Each row was made from one walk, in order. Every step used is in the known rows, and no mark comes twice. Write each row's walk.
Known rows
B-K-A-P-J: [  6 -23  50  11  33   6  -7  -7  25   1 -13  -2  -5   0   7 -39 -40   8
  21  13  -3  22  13   0   4 -16  -2 -43  23]
B-K-Q: [ 24 -32  50 -11  30   5 -19   0  30   3 -14  27  -2 -23 -10 -33  11  14
   5  -8  -5  11  33  -9  -9 -28 -10 -22  20]
K-A-P-J: [ -1 -12  29   1  34   8  10 -11   7   0 -10 -28  -2   0  10 -35 -43   2
  25  19  -3  17   9   3  17  -7 -14 -37  33]
C-G-K-A-P: [  2  -6  40  -4  36  26   5  -8   3  21 -14 -21  14 -35   5 -59 -26  10
  52  28 -11  23  42  13  24 -36 -16 -42  24]
L-C: [ 19 -13  20   0  21   3  10  16   4 -12   8 -22 -16 -19   6 -32 -10  20
  23   3  14  22  31  10  -4 -29 -11   8   9]
A-K-Q: [ 20 -21  34  -8  29  10  -2 -17  18   4 -16 -15  12  -7   2 -37  13   0
  10   6 -13   2  43 -10  -5 -36 -16 -22  30]
Q-K-L-C-G: [ 15 -28  38  -2  20  21   1  45   0   3 -14 -22 -16 -41  16 -49  -1  20
  27  -4  -1   0  45  10 -19 -30  20 -22  19]
P-B-K-L-C-G: [ 28 -35  41  11  17  13  -3  48  37  -5  -3   2 -27 -29  15 -64  -4  33
  29  -3   0  25  33  18  -8 -28   4  -1  25]
C-L-K: [ 11 -14  17  14  39  33  -5  29   3  -2  -8  17 -34 -51   0 -56  14  21
  10  18  -1  -4  27  15  12 -38 -19  13   5]
G-K-B: [ 22 -12  39  -7  20   6   7   4   3  -3   9 -14 -29 -27   2 -46  -6  16
  19   2 -16  21  46  16   5 -43 -12  -1  25]
P-J-K-L: [ 13 -30  41   5  21 -12  -1   9  36  -1   0 -21 -45 -25  14 -23  -1  14
  23   2   5 -15   3  11 -28 -20  12   3  15]
L-C-G: [ 12  -1  22  -3  18  18  15  30   0   2   8 -23 -16 -43  13 -44  -6  26
  39  12  -1  27  33   1   8 -34 -10  -5   8]
A-P-B-K-J: [ 26 -34  44   3  34   8 -16   0  50 -19   5  -4  -1  -8   8 -56 -29  31
   7   8  22  39  15  12   0 -15 -25 -35  32]
P-J-K-G: [  3 -11  43  18   6  -6   2   5  22  -5  15 -16 -37 -26   5 -19 -13  22
  39   8 -22  10  -7   1 -12 -21  -3 -14   6]
C-G: [  4   6  29 -10  29  27  13  19  19  14  -8 -19  -7 -54   6 -44  -4  29
  27  15  -3  19  22  -3  14 -25 -17 -18  16]
G-K-L: [ 21 -28  44 -11  34   8   2   3  30   8 -12  -5 -13 -38   3 -48  -6  16
  22  -5   7   5  43  26  -7 -32   1   0  22]
L-C-G-K: [ 23   2  36  -8  11  22  10  23  -8  12  13  -9 -22 -52   9 -57  -8  27
  52  17  -5  36  44  18  12 -54  -9  -5   2]
G-K: [ 20  -3  45 -12  24  14   2  -3  22   8   4  -1 -17 -34  -6 -48  -9  22
  25  13   8  23  33  20   8 -36 -16  -5   9]
K-J: [ 11 -30  32  -9  35  12   5   6  22  -4  -1 -15  -1 -34   8 -40 -20  27
  10  -5   9  15  24  -3  -6 -19 -31 -12  21]
G-C: [ 27   0  29   5  16   1   1  -1  14  -2  -2 -18 -14 -18  -7 -40  -1  17
   8  11   2  31  37  20 -12 -29 -29  -1  14]
J-K-B: [ 12 -23  28  10  17 -17  -3   4  16 -14  13 -34 -43 -13   6 -20  15  17
  21   7  -7  -7  22  -1 -24 -31  -3   9  22]
R-Y-K-A: [  0 -27  54  22  36  -3   2  -9  23  -8 -39 -27  15 -17  -3 -29  -7  34
  27   9 -11  31  25  -5   4 -19  -9 -12  10]
Q-K: [ 11 -14  49  -9  23  17  -5  15  23   2 -13 -13 -16 -26  -8 -41  -6  25
   2  10  10   8  22   4  -7 -15  -5 -27  18]
L-K-A: [ -8 -37  29  13  42  21 -13  14  -2   2 -19 -13  -9 -10   3 -48  -8  14
  19  14  -1  -3  24   2   8 -19 -24   1  19]
P-A-K-B: [  6 -16  38   1  22   4   7  21  28 -14 -10 -54 -32  18   3 -31 -13  18
  27  11 -13   5  37   2  -9 -31 -11 -17  39]
C-L-K-J: [  9 -36  20  12  43  34  -7  30  -3  -7  -4  14 -27 -57  13 -65   4  24
   8   4  -3  -4  32  10   2 -39 -32   5   8]
R-Y-K-B: [ 15 -16  43  18  29 -11   5   1  19 -25 -16 -33 -13 -24   4 -19   7  33
  11   5 -19  40  30  -3   5 -32   3  -2  17]
Y-K: [ 17 -12  45  -7  24   4   5  11  35  -5 -14   2   1 -35   2 -40  13  29
  30   6   1  20  26   6  13 -29  -4 -11   5]
R-Y-K: [ 14  -6  49  14  31  -4   3  -6  38 -15 -21 -22  -1 -30  -4 -23   3  41
  16  11   7  40  20   2   9 -26   0  -7   3]

Write each row's walk
[ 20  -6  29  18  14  -2   0   1   8  -6  -1 -17   1 -24  -8 -37  -5  17
  22   0 -23  37  41  17 -12 -26 -31 -16  15]
K-G-C
[ 10 -23  10  18  36  22  -2  38 -15 -14  -2   3 -47 -43   7 -54  18  13
   3   6 -23  -7  41  10  10 -43 -15  16  19]
C-L-K-B
[ 18 -39  54  -4  31  10 -13  11  35  -4  -6   9  -8 -34   4 -46 -13  30
   9 -10  12  20  28  -3 -19 -29 -18 -20  12]
B-K-J
[ 29 -33  35  -4  24   0   5  14   8  -4   2  -9 -21 -27  10 -46  -7  15
  36  -8   9  12  55  34 -15 -43   5  14  15]
G-K-L-C
[ 29   1  41  50  16  -2   0   5   9 -19 -21   4   0 -53 -13 -41  17  35
  27   2 -47  52  49  23  -2 -46 -16  -9  -8]
R-Y-K-G-C-L
[  5  -6  31  21  19 -13  -1 -12  23 -12  15 -30 -19 -17   9 -15 -23  12
  41  18  -9  14  -6   7  -5 -20   5 -32  13]
A-P-J-K-G
[ 21   0  36  33   8  16   4  22  17  -6 -10 -18 -17 -13 -13 -50   0  19
  42   9 -40  20  53  27 -16 -47 -27 -24  16]
P-A-K-G-C-L
[ 16 -14  26   8  26   0   6  -1  11 -11  -7 -44 -13  -7  10 -40   2   8
   7   7 -17   5  48  -5 -11 -42  -4 -10  33]
A-K-B
[ -1 -29  12  25  54  25 -10  12  -8  -5 -22  -4  -4 -23   6 -60  -5   2
  22  23  -6 -10  34  14  19 -32 -19 -11  19]
C-L-K-A-P
[ 26 -12  38 -16  12  23   4  11 -18  14  10  10 -11 -49   4 -51   7  10
  46   6 -24  29  55   8  15 -55 -17 -12  13]
L-C-G-K-Q
[ 19 -17  40  18  28   5 -12   4  52 -21   1  -1   5  -7  -3 -45 -26  28
  19  10   0  42  11  17   9 -11  -9 -40  29]
A-P-B-K-G
[ 27 -10  41   2  29   5 -13   1  59 -15   3  -5 -13  -3  -1 -51 -18  27
   8  22  27  40  10  19  10 -15  -7 -24  29]
A-P-B-K
[ 30 -46  40   8  27  -8 -11  27  30 -14 -12   1 -16 -19  10 -37  -1  19
  19 -18  15   8  46  16 -32 -36  18   6  11]
B-K-L-C
[ 12 -14  34   8   8 -13   5   8  10 -11  22 -27 -63 -14  13 -21  -1  14
  19  12 -19   2   6  -2 -15 -29   0   1  22]
P-J-K-B
[ 14 -15  27  31  23   8 -17  12  -8  -6   3  -7 -14 -23  -4 -44   2  16
  17  10 -20  28  38  21  -4 -37 -26  -5   9]
L-K-G-C
[ 13 -37  48  -8  32  12  -6  22  28   1 -25 -14 -10 -26   1 -40  -2  18
  -1  -9  11 -10  33  11 -23 -10  10 -21  29]
Q-K-L
[ 15 -40  32   7  31 -15  -8   5  42  -5 -10 -26 -22 -24   8 -23  15  18
  24   0  20 -22  20  13 -35 -23   7   9  15]
J-K-L
[ 26  -5  40  26   6  22  -5  26 -11  -3 -10  13 -18 -46 -17 -59   8  19
  13   1 -41  18  53  25 -18 -34 -19 -29  11]
Q-K-G-C-L
[  3 -16  49   5  19  16  -3  16  14  -5 -11  -9   0 -30  -6 -38 -16  27
  16  -2 -13  13  23   2  -6 -13  -7 -38  20]
Q-K-G
[ 22 -19  41  -9  14  25   8  22 -13   6  19  -6 -15 -57  19 -64 -19  28
  50   4  -7  35  50  14   1 -54 -23 -12   6]
L-C-G-K-J
[ 10  -5  39   4  10  -7   1   2  28   1  15 -18 -52 -23   6 -24  -5  21
  27  21   2   5  -9   3 -12 -21  -4  -3   6]
P-J-K
[ 16 -31  35  -5  20  -9 -13 -12  21   0   1  -5 -17 -18  -2 -18  25   9
  23   6  -1 -11  19  -7 -19 -25 -17  -4  17]
J-K-Q
[ 16 -32  48 -10  27   6   3  12  28  -9 -11   1   8 -42  12 -45   0  32
  27  -8  -1  17  31   0   7 -31 -20 -20   7]
Y-K-J
[ 21 -28  33   1  21   6   9  44  15  -2 -20  -8  -2 -52  24 -49  17  26
  52  -7 -12  11  48  13   1 -47  19  -6   6]
Y-K-L-C-G
